Each row comes from the steps of one path. Every step used is in the known rows, and no mark comes twice. Write the path behind each row, first mark first.
Known rows
nibogo/damudi/dotuse/poreb/gudap: [-10 -37 -19 -15   7 -16  10 -20   2  -5  10 -10 -38 -16  10   0 -22  27
 -87   1  13  31  -1  35   4 -17  -1]
damudi/tolifov: [  5 -26 -16   4 -20  -1 -28  19   0  -5 -16 -11   6   1  16   0 -19   5
 -10 -12  -2 -17  -3  26  -2 -16 -16]
nibogo/poreb/gudap: [-11 -43 -27   0  22  -6   1  -2  20 -14  10   4 -33 -51  21   1  -6  29
 -16  -1  13  18  -6  20  -1  14   9]
gudap/poreb/dotuse: [  7 -48 -26  -9  -1  -4   0 -28  10  13  -6  12 -10  19   7   2 -12   8
 -20 -24   0   7   2  11   9   4   4]
damudi/nibogo/poreb/dotuse: [ 15 -42 -16 -10   8  -1 -20  -6  13  11 -15  26 -14   3  17  -8  -4  29
 -25 -19   4   6   5   8  24  30   2]
nibogo/poreb/dotuse/damudi: [ 26 -22 -24   9  -5  -9 -22   6  37  13  -9  10 -26  -9  19 -13 -17  41
  11  -3   1  10  12  20  18  -6   3]
lamurak/dotuse: [  3 -11 -17  -8 -22 -13  10   6   9  -9 -24  16 -19 -10  12  -6  -8 -22
 -45 -15  -6  -6   1 -14   7  11   0]
tolifov/damudi: [ 13  -5  -2  11 -30   3  21 -10  -2   3  -9  -6   8   2   8   1  -9  30
  -5 -20   9   4   2  -6 -14 -41  -1]
tolifov/damudi/dotuse/poreb: [   8  -12   -5    4  -25  -12   23  -28  -18    2   -5   -1  -10   29
    6   -3  -12   15 -104  -15    6   22    7   21    8  -41   -4]
gudap/poreb/dotuse/damudi: [ 17 -29 -21   2 -15 -10 -14 -12  33  15  -2  -4 -17  14  11  -8 -22  26
 -10 -12   0  10  12  18  15 -26   4]
nibogo/poreb/tose/damudi: [ 19 -43 -35   0  -1  -3 -20   3   5  -2   2  22  -7 -35   7  -7 -24   8
 -26  10   2   6   8  18  -2 -10 -13]
nibogo/poreb/tose/damudi/dotuse: [ 17 -39 -27  -7  -8  -6 -18   6   1   2  -7  26   7  14   5 -11 -28  -4
 -86  -2   3   9   6  13  21 -23 -13]
nibogo/poreb/dotuse/damudi/tolifov: [ 28 -25 -27   9 -10  -5 -52  23  29  14 -20  -7 -11  -7  18 -13 -22  36
   5  -9  -4  -8   2  41  14 -17 -13]
dotuse/damudi/nibogo/poreb: [  9 -25  -5  11  -7  -2 -25   4  28  -7   0  -3 -23  -5  20 -13  -5  25
 -51  -3  12  11  12   9  28   4   5]
poreb/tose/damudi/tolifov: [ 18 -36 -30  -7 -18   0 -42  21  -1   2 -12  -2  13 -13   6  -6 -35   3
 -21  -2  -8 -16   0  35  -9 -23 -27]
lamurak/tose/damudi/tolifov: [ 15 -23 -18  -1 -26  -1 -34  21  -1   0 -24   3  18 -33  11  -4 -25 -13
 -18 -11  -8 -11   1  28   2 -14 -27]
nibogo/damudi/dotuse: [  7 -24  -9   0 -21  -5 -10   7   8   4 -12  -1 -11  31   4  -5 -27   8
 -66  -6  15  14   7   0  17 -32  -9]
tolifov/damudi/dotuse/poreb/tose: [ 18 -33 -20  -6 -10  -4  16 -20 -19  12   3  14 -12  31  -2  -9 -26  -1
 -84   1   7  17   0  21   4 -43  -8]
lamurak/dotuse/damudi: [ 14   3 -15   3 -31 -16  -7  14  33  -2 -17  -3 -23  -6  15 -14 -19   0
 -29  -2  -6  -2  12  -1  15 -16   1]
tolifov/damudi/nibogo/poreb: [ 12 -23   0  12  -7   3  -6 -10  11  -3  -6   1  -7  -1  14  -7   3  36
 -53 -16  17  11   5  -2  14  -9   4]
nibogo/poreb/dotuse: [ 17 -41 -30   1  12  -4 -12  -3  13  12 -14  30 -20 -14  17  -4  -4  24
   4 -12   3   7   2  13  13  25   2]
damudi/dotuse: [ -1 -22  -7  -6 -23  -4  -1   6  -3  -6 -11  12   9  40  14  -4 -19  -9
 -71 -16   4   5   5   0  21 -14  -2]
nibogo/poreb: [  4 -33 -23  19   3  -2  -7   2  13 -12  -3  14 -26 -23  18  -2   3  12
 -14  -1  12   7   3   8   7  10   4]
lamurak/nibogo/damudi: [  0 -27 -10   9 -18  -5  -8  -4  30  -7 -10   4 -30  -5   2  -4 -25   0
 -15  -2  14  10  11  -6   1 -24  -2]
dotuse/poreb/tose/damudi: [ 16 -39 -31 -10 -11  -8  -6 -13 -11  -1   6  13 -11 -24   2  -4 -31   1
 -56  11  -4  10  12  28  -8 -19 -15]
lamurak/nibogo: [-12 -25  -4   2 -19  -5   1  -7  21 -18 -10  24  -4   5  12  -3 -15 -29
 -25 -15  -2  -1   9 -14   5  -2   8]
lamurak/nibogo/poreb/dotuse/damudi: [ 21 -24 -20  10  -5 -10 -28   1  47  11 -12  18 -25  -7  17 -16 -18  26
   7  -8  -2  10  13  15  21  -5   7]
gudap/poreb/tose: [  4 -57 -31  -5   1   1   3 -21   2   2  13  10 -15  22  -2  -2 -23 -23
 -36   1  12   9  -4   7   0 -22   1]
dotuse/poreb/tose: [  8 -43 -27  -6  -1  -6   9 -17 -16   2  11  17 -29   2   4  -5 -23 -10
 -43  14   4  11   3  23  -3 -12  -6]
poreb/nibogo/damudi/tolifov: [  7 -40 -16   0  -5  -8 -35  11  11  15 -20 -13 -17  12   5  -5 -30  24
  -5   2  10  -3   4  24  -7 -24 -22]
tose/poreb: [ -8 -44  -1  -3 -19 -10   0 -10  -5 -24 -15  13   2 -33  16   3 -22   9
 -55   9  12   8  10  20   2 -10   0]
poreb/tose/damudi: [ 16 -35 -30 -10 -14  -1 -10   5  -3  -1   2  17   4 -20   4  -4 -33   0
 -20   7  -3   0   9  11  -8 -16 -14]
dotuse/damudi: [ 10  -8 -10  10 -29  -7 -12  13  25  -4   0 -12 -15  -2  19  -8 -23  18
  -2   2   2   6  15  11   7 -24   2]

Which path is each row?
[ 11  -9   2   2 -33   0  12  -4  -5   6 -16   2  20  41   6  -4 -16  16
 -64 -25   8   8   3  -6  12 -50  -4] | tolifov/damudi/dotuse
[ 11 -21 -13  -4 -23  -3  -4   7  -2  -6 -13  21   8 -44  11  -2 -21 -22
 -21  -4  -4   6  12   3   3  -4 -14] | lamurak/tose/damudi
[  1 -27  -4   0 -22  -7 -11   0  19  -1 -16  12 -10  36   1  -9 -29 -11
 -76 -13  12  14   8  -6  22 -32  -5] | lamurak/nibogo/damudi/dotuse
[  0 -21   4 -18 -29  -1 -15   0   2 -12  -6  -3  16   2  14  -3 -19  12
 -74 -13  -1   0  18   0  14   3  -7] | tose/damudi/nibogo
[   6  -26  -12    2  -16  -15    4  -20   -8   -1   -1   -3  -35   21
    4   -4  -19    8 -104    0   12   26    8   27   13  -26   -9] | nibogo/damudi/dotuse/poreb
[-13 -59 -14  -7  10 -12  13 -37   6   9   0  11 -14  43   6   1 -16  -8
 -47  -8  10  13  12  -5   0  -5   6] | gudap/poreb/nibogo
[ 13 -28 -19   8 -20  -1 -39  20  12   3 -17 -24 -14  -6   6  -2 -26  23
  -6  -2  10  -7  -1  28  -5 -32 -23] | nibogo/damudi/tolifov
[ 11 -36 -30 -12  -4 -12  12 -16  -9   3  -3  25 -36  -3   2 -10 -21 -23
 -67   9  -1   8  -1  15   2  -5  -6] | lamurak/dotuse/poreb/tose
[ 11 -52 -20  -5  10   3 -15   0   6   1   5  22 -19   4   9 -13 -15  -1
 -44   7  12   7   0   4  15   5  -1] | damudi/nibogo/poreb/tose
[ -7 -26 -12 -13  -1 -13  23 -25  -4  -3   8  -7 -22  -8  11   1 -16  30
 -89 -12   9  28  -4  30   0 -28   3] | tolifov/damudi/dotuse/poreb/gudap
[-15 -34 -21 -12   9 -13  19 -22   0 -14  16  -8 -38 -35  17   5 -12  18
 -48   1   6  24   0  33  -8   5   7] | dotuse/poreb/gudap
[ -3 -55 -17   0   7 -13  -1 -29  18  16  -1  -6 -37  22  -3  -1 -26  15
 -29   4  23  23  13   0  -4 -26  -5] | gudap/poreb/nibogo/damudi
[ -2 -49 -10  -6  -3 -14  -6 -20  11  15 -10   3 -16  57  -3  -6 -29   5
 -89  -8  19  23  10  -1  19 -32  -7] | gudap/poreb/nibogo/damudi/dotuse
[  -1  -24  -10   -1  -17  -14   13  -21  -18   -8   -2    5  -19   28
   11   -2  -14   -6 -107   -8    2   17    8   23   17  -16   -2] | damudi/dotuse/poreb
[  4 -12  11  -5 -31  -2 -17   7  21  -5  -2 -17  -2  23  18 -12 -20  19
 -53 -10   3   4  19   0  25  -5   3] | dotuse/damudi/nibogo
[  10  -46  -25  -13  -18   -5  -10   -8   -1    2   -3   17   16   36
   -1   -7  -34  -15 -102   -9    2   10    6   11   18  -37  -12] | gudap/poreb/tose/damudi/dotuse
[ 22 -42 -36   2  -8  -2 -50  19   6   1 -13   4   3 -24   8  -8 -29  12
 -26   2  -3 -13  -2  39  -4 -23 -25] | nibogo/poreb/tose/damudi/tolifov
[  6  -5   6 -12 -32  -9 -16   9  26  -5 -16  -7 -10  17  15 -16 -18   3
 -78 -13  -3  -1  15  -8  31  -1   2] | lamurak/dotuse/damudi/nibogo
[ -2 -36 -16  20   2  -4  -9  -8  28 -18  -8  29 -25 -15  14  -7  -2 -12
 -29  -9   7   8   5  -2  13  10  10] | lamurak/nibogo/poreb
[  5 -10  16  -6 -31   6   8  -9   0   0 -10 -11  16  28  10  -4 -10  29
 -58 -25   9   4   9 -12   8 -23   1] | tolifov/damudi/nibogo
[ 24 -20 -22   1 -21  -5 -46  24  24  14 -22 -11   0   5  16 -11 -28  30
  10 -11  -9 -12   3  37  10 -24 -14] | poreb/dotuse/damudi/tolifov
[ -6 -36 -14  -7  13  -6 -15   1  33 -10  11  -8 -29 -34  23  -8 -11  40
 -45  -1  14  21   3  19  15   6  10] | dotuse/damudi/nibogo/poreb/gudap
[ 18 -45 -31   3  -8  -1 -52  14  14  -2 -18  15   5 -21   6 -11 -30  -3
 -31  -2  -6 -13   0  33   1 -20 -22] | lamurak/nibogo/poreb/tose/damudi/tolifov
[ 23 -15 -18  -2 -18  -8 -18   8  27  15 -10   5 -14   2  18 -10 -25  31
  18  -7  -5   4  15  15  13 -11   0] | poreb/dotuse/damudi
[   5  -23  -14   -4  -21  -15    4  -21  -18   -8   -2    4   -9   12
    8   -2  -20    2 -116   -5   -4   18   13   31   13  -19  -10] | tose/damudi/dotuse/poreb
[  5 -51 -12  -3  -4 -13 -38   3   9   9 -27  -7 -12  -5   5  -5 -37  28
 -29   9  15  -1   6  33  -4 -32 -22] | tose/poreb/nibogo/damudi/tolifov
[ 11 -23 -22   0 -27  -3 -40  20  -1  -7 -18 -11  15 -16  13  -1 -27  12
 -25  -9  -8 -14   4  31  -6 -21 -24] | tose/damudi/tolifov
[ 14 -19   4 -17 -22  -3 -22   4  23   9  -9  -4   0  28  17 -13 -21  28
 -44 -15  -2   3  17   4  29   2   2] | poreb/dotuse/damudi/nibogo
[ 23 -32  -9  -5   2   0 -12 -12  13  18 -18  20  -7   3  13  -8  -2  45
 -26 -25   6   9   4   7  18   8   2] | tolifov/damudi/nibogo/poreb/dotuse
[-16 -52  -7 -19   5 -11  11  -8   6 -18  -7  16  -7 -69  17   2 -25  -1
 -47  10  13  23  -1  26   2   5   4] | lamurak/tose/poreb/gudap
[  6 -29 -13   8 -20  -3 -40  14  24   0 -21 -10 -13  -4   4  -6 -29   3
 -18  -8   6  -7   1  20   0 -29 -18] | lamurak/nibogo/damudi/tolifov
[ 11 -29   0 -14 -20  -4 -23 -12  27   9  -3 -10  -5  37  12 -10 -20  25
 -60 -20   2  10  15   8  31 -10   5] | gudap/poreb/dotuse/damudi/nibogo
